Known rows, with every way that one mark hangs from another:
q160[q240[q606] q488]: [ 0.60 -0.09  0.42 -0.75  0.88 -1.67  1.50 -0.64  1.12 -2.82 -0.21  2.43
 -0.79 -3.25  0.82  0.74 -0.76  0.25  1.80 -0.24  0.75 -2.14 -0.52 -0.40]
q101[q240[q606[q160] q978]]: [ 0.62 -2.54  1.80  0.05  0.73  2.09  2.05  1.09  0.90  2.46  0.72 -0.26
  0.09 -0.53  1.43 -1.38 -0.92 -1.33  0.73 -1.19 -1.48  1.12  2.80 -0.54]
q606[q160]: [-0.66 -1.33 -1.86  1.75  0.46  2.24  1.79  0.35  0.67  1.02  0.05  0.75
 -1.01 -0.26 -1.08 -0.98 -1.13 -0.10  0.95 -0.42 -1.27 -0.70 -0.32 -3.07]
q606[q160[q488[q978[q240[q101]]]]]: [-0.57  1.63  0.41  1.08 -0.62  3.25 -0.08 -0.93  1.04  2.85  0.81 -0.04
  1.02  1.70  1.13 -2.54 -0.21 -0.51  0.07  1.28 -1.28 -0.28 -0.72 -2.17]
q101[q240[q160[q488] q606 q978]]: [ 0.85 -2.09  3.88 -1.70 -0.24 -3.18  2.01  0.90  1.01  0.48  0.47 -0.79
  1.03 -0.61  0.64  1.10 -0.58  0.04  1.57 -1.51  1.82  1.35  2.25  2.14]
q488[q160]: [-0.31 -1.47 -2.32  1.04  0.60  0.72  1.34 -0.30  0.29  0.07 -1.59  0.35
 -0.57 -0.42 -0.91  0.13 -0.15  0.57 -1.19  0.35 -1.73 -0.77  0.37 -1.67]
q101[q240[q160[q488]]]: [ 1.06 -2.36  0.88 -0.62 -0.69 -3.90  1.89  1.04  0.68  1.67 -0.12  0.59
 -0.12 -0.51 -1.26  0.50 -0.89 -0.57  2.47 -1.47  1.58 -0.20 -0.03  0.15]
q488[q160[q240 q606] q641[q978]]: [ 0.63 -0.72 -2.74 -0.83  1.95 -2.09 -1.72 -1.32  1.17 -0.19 -0.90  0.11
 -3.17 -2.09  2.21  0.09  0.92 -0.40 -3.47  1.58  1.41 -0.34  0.01  1.10]
q160[q240[q101] q488[q978]]: [-0.27  0.96  0.55 -0.87  0.80 -1.60  0.68 -0.53  1.76  1.57  0.05  0.07
 -0.03 -3.18  0.78 -0.52  0.93  0.18  0.66  0.37 -1.61 -1.84 -1.20  0.55]
q641[q978[q240[q101 q606]]]: [ 0.37  2.22  2.02  1.26  0.10  1.63  0.94 -0.65  0.37 -2.27 -1.17 -0.33
  0.86  2.09 -0.43  0.92  1.44 -1.15  0.90  0.33  1.66  0.76  2.12  0.86]
q488[q160[q240 q606] q641 q978]: [ 0.48 -0.70 -4.07 -1.32  1.16 -1.09 -3.05 -0.74  0.18  0.79 -0.64 -0.47
 -0.26 -3.01  2.65 -0.72 -0.03 -0.10 -3.63  2.45 -3.40 -1.53 -2.26 -0.36]
q240[q160 q606]: [ 0.27 -0.44  0.30  0.27 -0.88 -1.23  1.68  0.74  0.05 -4.00 -0.66 -0.82
  2.09 -0.33 -2.24  2.19 -0.61  0.71  1.40 -0.86 -0.41 -0.13 -0.12  0.24]
q101[q240[q160 q978]]: [ 0.05 -2.81  1.83 -1.01  0.29 -2.72  1.57  2.17  0.22  3.10 -0.27 -1.99
 -0.45  0.10 -1.48  0.77 -0.03 -0.93  1.95 -1.23 -0.58  1.61  1.98  1.63]
q606[q160[q488[q978]] q240[q101]]: [-0.76  1.97  0.64  0.58  0.37  1.04  0.89 -0.38  2.68  2.68  1.61 -0.12
  0.32 -0.39  1.60 -3.56  1.60  0.80  0.11 -0.26 -0.52 -0.19 -0.98  0.61]
q978[q240[q101] q488[q160[q606]]]: [ 0.80  2.28 -1.71 -1.04 -0.99  0.57 -2.38 -1.17 -3.60  1.01  0.24  0.26
  2.65  2.27 -0.57 -0.42  0.47 -0.50 -2.09  0.01  0.11 -1.58  2.07  0.48]
q978[q240[q160[q488] q606]]: [ 0.73  0.99  1.37  0.06 -1.38 -0.76  0.51 -0.50 -0.25 -4.02 -0.45  0.67
  1.66  1.85 -1.09  1.31 -1.06 -0.13  1.86  0.30  1.84 -0.14 -0.37 -0.40]
q606[q240[q101 q978[q488[q160]]]]: [-0.86  1.71  1.49 -0.83  0.17 -0.41 -0.64  0.32 -0.60  2.15  0.83 -1.64
 -0.74  0.83 -0.42 -1.14  3.41  1.00 -2.35 -1.37 -0.11  1.41  2.20  4.46]
q488[q641[q978[q240]]]: [-0.19  0.43 -1.30  2.23  0.48  1.37 -1.57  0.01  0.20 -0.66 -1.24  0.87
 -2.98  2.40  0.09  0.46  0.49 -1.36  0.85  1.88  2.18  1.64 -2.17 -1.34]
q160[q488]: [-0.63 -0.71 -0.80  0.65  0.44 -0.72  1.87 -0.05  0.23  0.00 -0.38  2.33
 -0.55 -1.19 -0.13  0.23 -1.32  1.21  2.47 -0.18  1.87 -1.51 -1.19 -2.00]
q488[q160[q606] q641]: [-0.03 -0.76 -3.55 -0.82  1.05 -0.30 -1.55 -1.13 -0.75  0.46 -1.25 -0.23
  0.38 -0.77  1.68 -0.42 -1.13  0.91 -2.49  1.03  0.54 -1.70 -1.32 -0.67]
q641[q978[q488]]: [-0.18 -0.85 -1.43  2.34 -0.75 -0.70  0.38  1.40 -0.70 -0.82  0.55  2.71
 -1.02  0.10 -2.05  1.43  0.77  0.97  1.08 -1.04  1.93  1.75 -0.17 -1.41]
q488[q160[q606[q240]] q641]: [ 0.31  0.69 -3.30 -0.77  1.56 -1.08 -2.15 -0.84 -0.18  0.06 -0.59 -0.24
 -0.46 -0.07  1.93 -1.76  0.75  0.48 -1.99  0.92  0.97 -1.15 -1.51  1.68]
q488[q160 q641 q978[q240]]: [ 0.13 -0.04 -2.88  1.67 -0.23  2.64 -3.21 -0.30 -0.19  0.00 -1.56 -0.34
 -0.43  1.74  1.31 -0.71  0.08 -0.94 -3.09  3.25 -3.61  0.91 -3.37 -2.53]
q978[q240]: [-0.11  0.25 -1.74  1.62  0.23  1.61  0.04  0.36 -1.30 -0.41 -1.45  1.31
 -0.22  1.83 -1.54  0.12 -0.82 -1.40  2.78  1.01 -0.50 -0.70 -0.73 -2.38]

Rows:
[ 0.41  0.58 -1.67 -0.64 -0.66 -1.42 -0.86 -0.13 -2.32 -1.02 -0.75 -0.49
  2.41  2.15 -1.99  0.78 -1.42 -0.96  2.39  0.53  1.02 -1.18  0.63 -0.25]
q978[q240[q160[q606]]]
[ 0.29 -2.35  0.49 -0.01 -0.24 -1.07 -0.19  2.57 -1.78  3.67  0.96  1.47
 -0.39 -0.12 -0.97  0.23 -0.08 -0.87  2.07 -1.96 -0.43  1.54  1.12  0.15]
q101[q240[q978[q488]]]
[-0.97 -0.60  0.51 -0.65 -1.14 -2.01 -2.17  1.67 -1.60 -0.16  1.24 -1.70
 -1.34  0.66 -1.66  1.77  0.15  1.32 -0.31 -0.54  0.97  2.53 -2.37  1.57]
q240[q160 q978[q488[q641]]]
[-1.05 -0.72 -0.05 -1.89  0.53 -2.80  0.76  0.52 -1.28  0.89  0.26 -2.15
  1.77 -0.21 -0.84  1.11 -1.08  1.45  1.45 -0.49  1.50 -0.06  2.19  1.53]
q240[q160[q606] q978]
[ 0.92 -2.41 -1.07 -1.67  0.00 -1.68 -1.14  1.11 -2.59  4.34  0.91  0.92
  1.31 -0.40  1.00 -0.56 -0.41 -0.15 -1.73 -1.44 -0.16  0.63  3.62  0.92]
q101[q240[q978[q488[q160[q606]]]]]
[ 0.13 -1.39 -2.64  0.43  0.67 -0.24 -0.18  0.18  1.27  0.25 -1.00  0.18
 -0.93 -2.79  0.08 -0.12  0.74 -0.29 -2.38  1.46 -5.56 -0.59 -0.57 -1.21]
q488[q160[q240] q978]
[-0.80  1.05  4.88 -2.28 -0.18 -2.13  2.56 -0.87  1.04 -0.83  0.53 -3.18
  1.74 -0.37  0.15  1.32  0.40  2.09  0.42 -1.16  2.71  0.41  2.18  3.75]
q240[q101 q160[q488] q606 q978]
[ 0.11  1.36  3.13 -1.33 -0.93 -2.18  2.50 -0.88  0.96 -2.26 -0.25 -1.67
  2.56 -0.51 -1.03  1.61  0.28  1.41  0.83 -1.27  2.32 -1.18  0.43  2.14]
q240[q101 q160[q488] q606]
[ 0.22  0.51 -1.19  2.72 -1.34  0.75 -1.24  1.05 -1.71 -1.19  0.43  2.99
 -1.16  2.56 -2.05  1.11  0.68 -0.86  1.63 -0.11  1.56  2.02 -0.04 -2.05]
q641[q978[q240 q488]]
[-0.95 -1.14 -1.00 -0.15 -0.09  0.53 -2.43  0.40 -1.22  1.15  0.42 -0.44
 -2.11  0.21  0.62  0.33  0.44  1.39 -3.51  0.26 -0.49  1.81 -1.43  0.38]
q240[q978[q488[q160 q641]]]
[ 0.98  1.17 -0.87  1.41 -1.85  1.87 -1.42  0.63 -2.94 -3.48  0.27  2.78
  1.89  2.05 -1.89  1.38 -0.73 -0.86  1.70 -0.21 -0.58 -0.03 -0.95 -1.94]
q978[q240[q606] q488]
[ 0.22 -0.87 -2.86  0.69 -0.80  0.31 -2.33  0.26 -1.33 -0.55 -0.18  0.89
 -1.32  0.13 -0.62  0.54  0.09  0.87 -3.03  0.12 -0.80  0.27 -3.10 -1.35]
q978[q488[q160 q641]]
[-0.40  0.67  0.60 -0.48  0.59  0.49  0.92 -0.79  2.65  3.05  1.12 -0.23
 -1.01 -2.65  1.40 -2.04  0.63 -0.12 -0.54  0.33 -2.28 -1.50 -0.57 -0.59]
q606[q160[q240[q101] q488[q978]]]
[ 0.48  2.37  2.26 -0.42 -1.39  0.16  0.48 -0.24 -0.66 -2.87 -1.21 -2.64
  2.66  2.50 -2.42  1.51  0.61 -1.19  1.11 -0.22 -0.26 -0.41  0.82  1.73]
q978[q240[q101 q160 q606]]
[ 0.46  2.29  1.20  0.38 -0.18  2.36  0.46 -0.67 -0.91 -1.79 -1.32 -0.78
  2.30  1.89 -0.88  0.42  0.33 -1.22  1.67  0.16 -0.34 -1.31  0.79  0.29]
q978[q240[q101 q606]]
[ 0.06 -0.46 -0.62  1.03 -0.71  2.51 -0.75 -0.66  1.89 -1.07  1.05  1.13
  0.69 -1.28  3.38 -1.44 -1.41  1.31 -1.75  1.38 -0.64  0.32 -3.98 -2.92]
q240[q606[q160[q488[q641 q978]]]]
[-0.59 -1.00 -0.09 -0.21  0.34  0.83 -0.49  1.06 -0.32  2.02  2.47  0.74
 -3.39 -1.45 -0.63 -0.81  0.18 -0.46 -0.08 -1.12 -1.93  0.74  0.80 -0.38]
q606[q160[q240[q978[q488]]]]
[-0.34 -1.47 -1.79  1.72  0.96  0.27 -0.27 -0.42  1.71 -0.49 -1.47 -0.36
 -3.21 -0.14  0.76  0.52  1.12  0.52 -3.41  1.31  1.09  1.73 -1.26 -0.59]
q488[q160 q641[q978]]
[ 0.57 -1.10 -1.68  1.00 -0.08 -1.64 -0.51  0.36  0.42 -0.81  0.38  1.99
 -3.50 -1.53 -1.41  1.20  2.04 -0.27 -2.72 -0.44 -0.53  1.32  1.01 -0.05]
q641[q978[q488[q160[q240]]]]
[-0.54 -0.64  1.43 -1.02  1.61 -0.27  1.14  0.38  0.58 -1.53 -0.18 -0.23
 -1.32 -2.68  0.50  0.88  0.01 -0.30  1.33 -0.12 -1.44 -0.31  1.40  1.28]
q160[q240[q606 q978]]
[-0.94 -0.99  1.24  0.56  0.74  3.20  1.97  0.18  0.80 -0.19  0.66 -0.62
 -0.08 -0.31  0.95 -0.78 -0.93  0.76  0.17 -0.46 -0.95  0.70  1.94 -0.91]
q240[q606[q160] q978]
[-0.95 -0.65  1.90 -0.39  0.81  2.20  0.04 -0.94  1.54 -0.02  1.25 -0.18
 -1.67 -0.78  3.66 -1.29 -1.51  1.60 -1.03  0.45  2.15  0.80 -1.23 -0.56]
q240[q606[q160[q488[q641]]] q978]
[-0.68  0.79  1.90 -1.07 -0.53 -2.89  2.22 -0.60  0.88  0.37 -0.16 -1.76
  0.85 -0.22 -1.83  0.98  0.38  1.39  1.26 -1.17  2.42 -1.08 -0.10  1.74]
q240[q101 q160[q488]]
[ 0.95  0.80 -0.10  2.83 -1.84  3.34 -0.98  0.19 -0.62 -2.65  1.45  2.64
 -0.43  3.02 -0.85 -0.08  0.16 -1.16 -0.30 -0.22  0.91  2.62  1.01 -2.48]
q641[q978[q240[q606[q160]] q488]]
[ 0.00 -0.37 -2.64  1.96 -0.55  2.51 -1.27 -0.11 -0.28  0.10 -1.30  0.71
  0.95  1.63 -0.10 -0.62 -0.01 -0.88 -1.76  2.31 -4.42  0.47 -0.48 -2.82]
q488[q160 q978[q240]]
[-0.96  0.97  4.00 -1.77 -0.06 -1.24  2.06  0.06  0.38 -1.16 -0.24 -4.32
  2.10  0.15 -1.21  1.72  0.94  1.17  0.52 -1.14  0.20  0.71  2.64  4.05]
q240[q101 q160 q606 q978]
[ 0.27  2.65  1.56  0.41 -0.90  1.57 -0.10 -1.01  0.14 -1.04 -0.35  0.50
  3.67  1.02  1.51 -0.34 -0.07 -0.07  0.94  1.29 -0.48 -0.82 -0.60 -0.45]
q160[q488[q978[q240[q101 q606]]]]
[ 0.26  2.17  1.30  0.76 -0.28  4.43  0.58 -1.16  0.18 -0.80 -0.18 -0.88
  1.37  2.15 -0.38 -1.22 -0.12 -1.68  0.28  0.08 -1.11 -1.02  1.24 -0.81]
q978[q240[q101 q606[q160]]]
[ 0.63 -0.62 -3.30 -1.87  1.82 -1.58 -2.19 -1.32 -0.12  0.32 -1.10 -0.18
 -1.71 -2.50  1.74 -0.40 -0.34 -0.58 -2.79  1.32 -0.59 -2.48 -1.14  0.48]
q488[q160[q240 q606] q641]
[ 1.10 -1.75  1.46 -0.73 -0.58 -0.45 -2.06  1.82 -1.65  0.94  0.84  0.66
  0.00 -0.49  1.18  0.75 -0.44 -0.75  0.21 -1.24  0.16  1.91 -1.06  1.15]
q101[q240[q606 q978[q488[q641]]]]
[ 0.81 -2.30  2.98 -1.27 -0.04 -2.13  1.77  1.68  0.28  0.23 -0.27 -2.05
  1.24 -0.27 -0.64  1.30 -0.25 -0.98  1.46 -1.33 -0.55  1.74  2.66  2.28]
q101[q240[q160 q606 q978]]
[ 0.75 -0.81 -1.05 -0.49  0.94 -0.04  0.98 -0.79  0.96 -3.05 -1.39  0.53
 -0.99 -2.47 -0.03  0.76  0.45 -0.66 -2.03  0.27 -2.97 -1.63  0.84  0.04]
q488[q160[q240[q606]]]
[-1.36  2.20  1.20 -2.07  2.24 -1.61  0.47 -0.12 -0.52  2.94  0.33 -2.22
  1.44 -0.08  1.23 -1.71  1.59  0.92  2.01 -0.69  2.25 -1.02  2.83  4.66]
q160[q606[q240[q101 q978]]]
[-1.54  0.28  1.00 -0.08  1.79  0.80 -0.72 -0.24  2.21  2.43  1.80 -0.28
 -4.20  0.02  3.14 -3.12  0.46  1.05  0.03  0.41  2.87  1.24 -2.14  1.37]
q606[q160[q488[q641]] q240[q978]]
[-0.02 -0.31 -0.93 -1.43 -0.16 -3.87  1.06 -0.66 -0.75 -0.50  0.22  0.58
  2.30 -0.84 -0.57  0.77 -1.86  1.89  2.03 -0.44  3.58 -1.85  0.28  0.14]
q240[q160[q488 q606]]
[ 0.51  0.75 -0.92  0.90 -2.40 -0.79 -1.70  1.30 -2.83 -1.98  0.38  0.86
  0.63  3.00 -4.23  1.71 -0.06 -0.88  1.71 -0.44 -0.39  0.94 -1.14 -0.91]
q978[q240[q160] q488]
[-0.11  1.38  1.78 -0.41  0.17  2.11  0.43 -1.82  1.77 -0.24  0.69 -0.78
 -0.17 -0.57  2.40 -1.30 -0.53  1.00 -1.39 -0.27  2.35 -1.44 -2.05  0.04]
q240[q101 q606[q160[q488[q641]]]]
[-0.26 -0.90 -1.24  0.56  0.39  0.49  0.74 -0.22  2.39  1.58  1.37  1.89
 -1.78 -3.00  1.31 -1.80 -0.59 -0.17 -0.05  0.85 -2.61 -0.99 -1.59 -2.63]
q606[q160[q240 q488[q978]]]
[ 0.29  2.39  2.22  0.20 -0.37  3.40  0.88 -1.87  0.68 -0.44  0.44  0.17
  1.00  1.89  0.97 -1.55 -0.57 -0.74  0.31  0.22  1.33 -1.42  0.89 -0.99]
q978[q240[q101 q606[q160[q488]]]]
[ 0.03  2.23 -0.08  0.67 -1.19  1.10 -1.37  0.39 -2.68  0.43  0.13  0.73
  0.94  2.58 -2.67  0.43  0.67 -1.22  1.59 -0.67 -0.23 -0.46 -0.42 -0.27]
q978[q240[q101] q488]
